Each row was made from one small tree. The marks that hang from a mark follow it in brackets, in the order of their numbers. Every link used is in the known rows. Write each row's tree.
Known rows
j813(j95(j236 j386) j602 j716): -0.509,1.166,-0.343,-0.685,-0.443,2.082,1.693,0.858,-0.332,0.185,0.894,-0.133,0.502,-2.185,-0.667,0.922,-2.889
j813(j95 j602(j836(j716))): -1.388,1.044,-3.281,-1.676,1.100,3.261,-3.579,1.769,0.981,1.154,0.782,0.844,0.900,0.010,3.113,-2.366,-0.918
j386(j95(j236)): 1.555,-0.872,0.711,-1.496,1.538,3.352,-0.713,3.606,2.408,0.490,1.917,-2.156,3.277,-1.888,3.527,-0.388,-0.456
j813(j95 j602 j716): 0.380,2.909,-1.773,-0.519,0.801,0.205,0.358,3.198,0.091,-1.048,-0.097,0.023,-0.895,-5.322,2.249,0.320,-0.128
j813(j95 j716): 0.905,2.571,-1.855,-0.726,-0.607,2.193,-0.202,3.296,1.142,-0.778,-0.658,-1.798,-1.413,-5.759,2.014,-0.800,0.396
j95(j236 j386 j813(j602 j716)): -0.172,-0.757,0.575,1.107,-1.122,2.615,1.750,0.076,-0.695,1.268,3.111,-0.302,1.114,-2.606,-1.230,1.199,-3.679
j813(j95): 0.597,1.813,-0.992,-0.995,0.518,4.442,-2.304,3.542,1.123,0.013,-0.461,-2.548,0.875,-2.964,2.132,-2.119,0.906
j236(j95(j386 j813(j602 j716))): -0.004,2.012,-0.967,0.689,-0.619,3.377,2.396,1.433,-0.941,0.993,3.206,0.413,-0.281,-3.736,-1.374,3.298,-3.305
j386(j95(j236 j813(j602(j836) j716))): -0.602,-0.517,-0.384,-0.508,2.201,-0.167,1.296,1.513,3.574,1.587,3.072,0.678,1.605,-1.327,2.468,0.899,-0.726
j501(j813(j95(j386) j602(j836(j716)))): -2.004,-1.260,-3.840,-2.700,0.020,5.010,-2.238,-1.642,-1.283,0.765,0.018,1.691,0.656,4.095,-2.958,-2.114,-1.677
j813(j95(j236 j386) j602(j836) j716): -1.179,1.506,-1.387,-1.358,0.445,2.273,0.026,0.378,1.634,0.502,0.559,0.360,-0.170,0.068,-0.023,-0.926,-1.300
j236(j95(j386 j813(j602))): -0.384,1.383,-0.352,0.526,0.630,5.845,0.323,1.777,-1.001,1.896,3.306,-0.282,2.123,-1.597,-1.273,1.976,-2.993
j236(j95(j386 j813(j602(j836) j716))): -0.866,2.448,-2.108,-0.050,0.600,3.487,0.791,1.047,0.756,1.507,2.885,0.792,-1.142,-1.486,-0.594,1.622,-1.584
j501(j813): 0.943,-0.654,-0.543,-0.760,0.222,3.398,-2.651,1.841,-0.217,-0.940,-0.464,-1.708,0.511,-2.831,0.120,-2.888,2.374
j501(j813(j95(j236) j602(j836) j716)): -1.747,0.377,-0.559,-1.034,1.178,-1.019,-0.271,-0.346,2.570,-0.061,-0.758,1.449,0.621,-0.594,-1.528,-1.430,2.376
j236(j95): 1.034,2.647,-0.517,-0.372,0.635,4.442,-2.168,4.481,1.411,0.182,1.351,-1.702,0.616,-4.690,2.492,-0.232,0.833
j836(j602 j716): 1.764,-1.800,-4.409,-0.618,-2.518,6.285,-4.314,1.394,-1.169,0.455,2.371,-0.818,-0.801,-2.755,4.624,-0.900,-3.078
j95(j236 j386 j813(j602(j836) j716)): -1.016,-0.662,-0.434,0.265,-0.150,2.605,0.032,-0.532,1.246,1.683,2.768,0.307,0.238,-0.845,-0.357,-0.644,-1.828
j95(j236 j386 j813): -0.065,-1.688,0.964,0.467,-1.437,6.825,-0.817,0.254,0.580,2.254,2.682,-2.623,2.906,-0.276,-0.919,-0.908,-2.803

Write each row's tree
1.033,0.259,-1.006,-0.169,1.350,0.390,2.500,2.960,0.428,0.057,2.662,0.267,0.858,-4.093,2.447,2.555,-1.722 -> j386(j95(j813(j602 j716)))
0.450,0.317,-1.293,0.597,-0.712,3.156,1.264,0.875,-1.928,0.229,2.453,-0.418,-0.804,-3.505,-0.128,0.785,-3.124 -> j95(j386 j813(j602 j716))
-1.891,0.124,-2.821,-0.538,-0.252,6.553,-1.369,0.060,-0.031,3.211,4.052,1.291,1.285,1.494,-0.799,0.921,-4.066 -> j236(j95(j386 j813(j602(j836(j716)))))
0.333,-1.617,1.422,0.070,2.248,2.213,0.645,2.421,1.821,1.712,3.538,-0.436,5.159,-0.631,1.888,1.533,-2.151 -> j386(j95(j236 j813(j602)))
-0.189,0.098,0.029,-1.293,-0.762,6.500,-0.879,1.276,0.943,1.205,0.492,-2.688,2.380,0.146,-1.015,-1.538,-1.999 -> j813(j95(j236 j386))
-0.382,3.306,-2.546,-1.300,1.777,0.430,-1.423,2.716,1.757,-0.667,-0.299,0.363,-1.440,-3.675,2.781,-1.600,1.788 -> j813(j95 j602(j836) j716)
-0.023,-0.036,-1.483,-1.108,2.718,1.663,-4.192,1.377,0.464,-0.566,-0.092,0.669,0.447,-0.869,0.812,-3.557,3.733 -> j501(j813(j602(j836)))
-1.150,-1.406,-3.117,-0.712,-0.319,6.118,-2.499,-0.282,-0.874,2.434,3.351,0.499,0.965,1.927,0.714,-1.746,-3.830 -> j95(j386 j813(j602(j836(j716))))
-1.125,1.974,-0.870,-0.770,1.325,-0.014,-0.958,1.787,3.119,0.468,0.253,0.451,0.285,-2.593,2.290,-1.399,1.276 -> j813(j95(j236) j602(j836) j716)
0.025,-1.178,0.314,0.775,-2.563,4.673,1.155,-0.030,0.655,1.421,2.460,-2.104,0.611,-2.650,-1.283,0.137,-2.985 -> j95(j236 j386 j813(j716))
0.268,1.736,-1.184,0.482,-2.068,5.545,2.114,1.506,0.194,1.124,2.499,-1.470,-0.944,-4.016,-1.908,2.435,-2.755 -> j236(j95(j386 j813(j716)))
0.303,-1.032,0.687,0.359,1.083,-0.147,3.099,2.103,1.700,0.973,3.313,0.231,2.649,-2.956,1.862,2.967,-2.370 -> j386(j95(j236 j813(j602 j716)))
0.526,-1.688,1.255,-0.264,0.834,3.956,0.384,2.515,3.031,2.023,2.896,-2.312,4.526,-0.899,1.614,0.555,-1.639 -> j386(j95(j236 j813))
-1.975,-0.754,-3.187,-1.838,0.867,2.337,-3.129,-0.115,0.263,0.589,-0.451,1.669,1.191,2.061,-0.836,-2.438,0.543 -> j501(j813(j95 j602(j836(j716))))
-1.053,1.944,-1.176,-0.189,1.602,5.938,-1.234,1.460,0.757,2.393,3.098,0.080,1.287,0.745,-0.646,0.258,-1.232 -> j236(j95(j386 j813(j602(j836))))
-1.013,3.046,-1.395,0.668,1.331,1.026,0.004,2.340,2.398,1.201,2.440,0.968,-0.611,-3.965,1.383,1.167,0.703 -> j236(j95(j813(j602(j836) j716)))
-0.940,0.010,0.386,-0.212,-0.110,-1.198,1.215,0.287,0.741,-0.580,-0.602,1.083,1.298,-2.517,-2.218,0.544,0.974 -> j501(j813(j95(j236) j602 j716))
-0.452,0.236,-1.561,-0.350,1.341,5.622,-2.426,0.792,-0.233,1.729,2.325,-0.520,0.980,0.878,0.689,-2.280,-0.617 -> j95(j386 j813(j602(j836)))
0.852,2.019,-2.264,-1.452,-1.504,4.643,0.643,1.695,-0.342,-0.415,-0.409,-2.005,-1.801,-3.192,-0.353,-0.366,-1.742 -> j813(j95(j386) j716)
0.131,1.151,-0.566,0.280,-0.778,7.592,-0.160,1.792,0.024,2.039,2.718,-2.113,1.374,-1.685,-1.568,1.069,-2.407 -> j236(j95(j386 j813))
-1.358,0.815,-0.648,-1.758,1.885,4.893,-2.114,1.007,1.543,1.506,0.716,-0.648,2.196,2.255,0.322,-2.189,-0.818 -> j813(j95(j236 j386) j602(j836))
-0.210,0.833,-2.226,-0.262,0.346,3.258,-0.499,0.365,-0.025,0.805,2.162,0.123,-1.351,-1.666,0.388,-0.874,-1.179 -> j95(j386 j813(j602(j836) j716))
-0.482,0.823,-1.015,0.201,2.169,3.130,-3.255,2.231,1.494,1.423,2.075,-0.350,1.319,-1.511,2.826,-2.567,1.474 -> j95(j813(j602(j836)))
-1.014,-0.599,0.043,-0.923,-0.862,1.359,2.204,-1.440,-0.832,-0.367,-0.156,0.843,0.629,0.106,-4.342,0.797,-1.250 -> j501(j813(j95(j236 j386) j602 j716))
